What can hang from each mark:
S: C D J
Y: D
C: S
V: X
D: S V Y
X: R V
R: X
A: C
J: S

Known rows, with every way that one mark hangs from another:
A[C[S]]: [ 3.09  3.00 -3.09 -5.02  0.11  2.26  2.79  0.90 -1.46  3.19 -3.91 -0.05
  3.27 -0.49 -0.41  3.10  0.93  0.12  1.47  0.24  2.57  1.85]
R[X]: [-1.03  1.94  0.24 -2.74  6.82 -1.52  2.20  1.64 -3.18 -1.73 -2.43 -0.12
 -2.16  2.40 -0.11  2.26  1.37  0.00  0.48  0.58 -1.19 -0.92]
Y[D]: [-1.54 -1.00 -0.85  0.45  5.44 -2.83  2.63 -0.50 -1.39  0.89 -1.44  0.38
 -2.27 -3.42 -0.45  3.26  3.10 -0.16 -0.71 -0.03  1.48 -0.62]
C[S[D[V[X]]]]: [-0.80 -2.59 -2.40 -0.37  1.67  1.08  1.66 -0.88 -0.78 -1.04  0.17 -2.57
  0.62  0.17  2.15  0.47 -0.34 -3.03  1.27 -0.75  2.03  2.47]
D[S]: [ 2.09 -2.76 -3.23 -1.56  1.16 -2.33  4.80 -0.48 -2.00 -0.09 -3.04 -2.00
  1.06  0.52 -1.55  4.43  1.51 -0.04  0.18  0.48 -0.14 -0.89]
S[C D[V[X] Y] J]: [-0.41  1.43 -0.85  1.20  3.70  0.11 -4.53  1.62  0.75  0.34  7.97 -5.90
 -0.80 -0.69  2.02 -4.19  1.32  1.86 -4.65  0.57 -0.97  0.51]
D[Y]: [-0.02 -0.11 -2.18 -4.05  5.23  1.16  0.28 -1.26 -1.61 -1.00 -2.46 -2.80
 -1.67  1.53  0.64 -0.73  1.40  2.03 -1.30 -1.11 -0.22 -1.64]
J[S[C D[V[X[R]] Y]]]: [-2.40 -0.53 -5.69 -1.16  2.98 -1.52 -2.18  1.94  0.07 -0.69  5.19 -4.93
 -0.57 -2.21  3.12 -3.79  6.26 -0.20  0.74  1.02  3.11 -0.94]
V[X]: [ 0.24 -0.26  1.55 -1.97  3.31  0.99  0.89  0.15  1.00  0.05 -2.73 -1.88
 -1.59  2.71  3.80  0.99  3.38 -0.58 -0.85  1.97 -0.51 -0.75]
A[C]: [ 3.54  3.29 -1.34 -3.68  2.96  0.80  2.65  1.07 -1.20  3.16 -2.96  0.57
  1.69 -0.34  0.54  1.94  2.38  1.38  0.73  1.42  1.57 -0.56]
A[C[S[D[V]]]]: [ 2.27  1.35 -3.12 -2.54  1.76  1.02  2.65  0.38 -1.43  2.49 -0.60 -1.27
  3.35 -1.46  0.49  1.40 -0.17 -1.17  2.67 -0.45  2.86  2.27]
Y[D[S[C J] V[X]]]: [-0.59 -2.01 -0.44  3.37  1.50 -5.53 -0.73  2.81  1.16  2.26  1.34 -4.99
 -0.43 -2.59  0.77  4.33  1.49  0.85 -3.12 -0.41 -0.79  1.55]
S[C D[Y]]: [-0.42  0.26 -2.16  0.63  5.00  1.13 -0.50 -0.48 -2.16 -2.02  5.90 -3.06
  0.23 -4.66 -1.77 -3.82  3.78  0.95 -0.18  0.35  1.51 -1.76]
X[V]: [ 2.58 -1.59 -1.98 -1.11  2.94 -0.31  0.61 -2.49 -2.46 -0.29 -2.72  0.87
 -2.47 -0.63  4.03  1.79  6.36 -0.05  2.18  3.68  1.95 -0.22]
Y[D[V]]: [-1.47 -2.88 -1.16  2.63  5.85 -4.11  1.53  0.63 -1.37  1.00 -1.63 -0.31
 -2.18 -2.50  1.48  2.14  1.11 -0.37 -1.22 -1.08  1.87  0.33]
C[S[J]]: [ 1.03  1.68 -4.34 -4.48 -1.83  2.81  1.94 -0.15 -1.60  1.58 -1.18  0.17
  0.58  1.52 -1.03  3.38 -0.38  0.10 -3.34  0.88  0.96  2.94]
D[S V Y]: [ 0.80 -5.14 -3.85 -1.47  3.22 -3.48  0.97  0.00 -1.37 -0.68 -3.81 -7.21
  0.46  2.72  1.28  1.49 -1.78  1.53 -0.57 -3.42 -1.40 -0.31]
D[S[J] V[X[R]] Y]: [ 0.73 -2.87 -3.34 -3.30  0.95 -3.55 -3.03  0.66  1.70  1.74 -1.22 -9.18
 -1.79  5.94  5.52  3.18  0.31  2.20 -2.71 -2.01 -3.22  0.69]
Y[D[S]]: [-0.87 -2.97 -1.84  0.82  3.79 -4.95  4.19 -0.59 -1.49  0.75 -1.99 -2.16
 -0.66 -3.38 -2.02  5.79  2.16 -0.16  0.31 -0.83  0.58 -0.85]

Rows:
[-0.93 -2.52 -4.43 -1.91  2.99  1.35  1.30 -1.77 -2.06 -1.46  0.37 -3.62
  0.51 -0.32  0.74 -0.70 -1.24 -1.70  1.08 -2.69  1.93  2.04]	C[S[D[V Y]]]
[-1.73 -2.75 -4.01 -2.62  2.11  0.89 -0.65 -1.85 -0.73 -0.86  0.77 -4.93
 -0.75  0.90  3.88  0.21  0.95 -2.15  2.02 -2.29  1.56  2.32]	C[S[D[V[X[R]] Y]]]
[ 0.15  0.34 -2.79 -0.89  5.94 -0.72 -0.72 -1.23 -1.05  0.27  5.03 -3.94
 -1.95  1.47  1.36 -2.40 -1.45  1.49 -4.08 -0.53 -0.76  0.22]	S[D[V Y] J]
[-0.99 -2.96 -1.63 -2.63  4.36 -0.93 -3.79  0.22  0.89 -0.14 -2.60 -5.82
 -3.35  4.61  7.77 -0.73  2.26  1.00 -0.58 -1.94 -0.76  0.06]	D[V[X[R]] Y]
[ 2.47  4.70 -3.28 -5.72  1.71  2.32  0.96 -0.58 -0.79  3.35  1.07 -2.89
  2.56 -0.62 -0.91  1.52 -0.55  1.27 -0.01 -0.30  1.16  2.04]	A[C[S[D[Y] J]]]
[ 3.02  3.37 -3.40 -3.30  0.88  1.12  1.67  0.82 -0.85  4.02  0.97 -1.32
  2.77 -0.53  0.06  1.73 -1.08 -0.04 -0.18  0.18  1.87  2.90]	A[C[S[D[V] J]]]
[ 0.44  1.30 -4.31 -2.73  0.23  2.20  2.71 -1.68 -1.79  0.72  2.93 -0.61
  0.52 -0.40 -1.59  1.68 -0.35 -1.53 -1.93  0.83  1.55  2.44]	C[S[D J]]
[ 1.63  0.72 -3.97 -3.08 -0.15 -0.94 -0.68  1.11 -1.21  0.72  1.53 -6.07
  1.10 -0.30 -2.97  1.96  1.22  3.89 -4.01 -0.22 -2.04 -0.67]	D[S[C J] Y]
[-0.19  1.13 -2.18  0.49  2.68 -0.48 -5.34  1.35  0.56  0.89  8.35 -5.74
 -1.56 -0.61  3.70 -3.21  3.32  1.65 -3.62  1.02 -0.42  0.80]	S[C D[V[X[R]] Y] J]
[ 0.04 -5.33 -2.88 -2.36  2.18 -3.66 -1.87  0.19  0.83  0.08 -3.67 -9.02
 -1.29  4.36  6.14  2.59  1.12  0.87  0.79 -2.99 -2.12 -0.03]	D[S V[X[R]] Y]
[-0.45 -0.06 -4.56 -2.71  1.78  1.48  0.07 -1.22 -1.49  0.46  2.59 -3.84
  0.01  0.89  0.06  0.02 -2.43 -0.26 -2.40 -1.74  0.82  3.02]	C[S[D[V Y] J]]
[-2.18 -0.11 -4.42 -0.33  3.86 -0.76 -1.13  2.10  0.05 -1.19  4.86 -5.26
  0.24 -2.65  1.33 -4.63  4.35 -0.03 -0.03  0.92  2.83 -1.23]	J[S[C D[V[X] Y]]]
[-2.09 -2.60  0.93  2.36  5.62 -3.83  0.09  1.04  0.68  0.89 -1.78 -2.43
 -2.57 -1.10  3.65  2.30  1.65 -0.70 -1.18 -0.88  0.79  0.83]	Y[D[V[X]]]
[-0.22  1.45 -4.44 -4.45  1.62  2.49  1.00 -2.34 -1.39  0.27  2.74 -3.11
 -0.17  0.16 -1.45  0.71 -1.00 -0.08 -1.98 -0.84  0.60  2.03]	C[S[D[Y] J]]
[-0.79 -0.29 -4.21 -3.44  0.84  1.09 -1.81 -1.35  0.05  0.99  2.78 -4.86
 -1.10  2.24  3.55  0.67 -0.13 -0.78 -1.28 -1.27  0.41  3.05]	C[S[D[V[X[R]] Y] J]]
[ 1.53  1.80 -1.34 -3.75  2.85  1.47  0.47  0.19  0.21  2.17 -1.08 -4.77
  2.46 -0.01  2.39  0.51 -0.34 -0.37  2.45 -1.58  1.32  1.85]	A[C[S[D[V[X] Y]]]]
[-0.43 -1.58 -2.40  2.50  5.07 -0.46 -1.82  0.65 -1.93 -2.08  5.63 -3.92
  0.20 -3.71  0.28 -4.82  2.08  0.59 -0.40 -0.65  1.68 -0.51]	S[C D[V Y]]
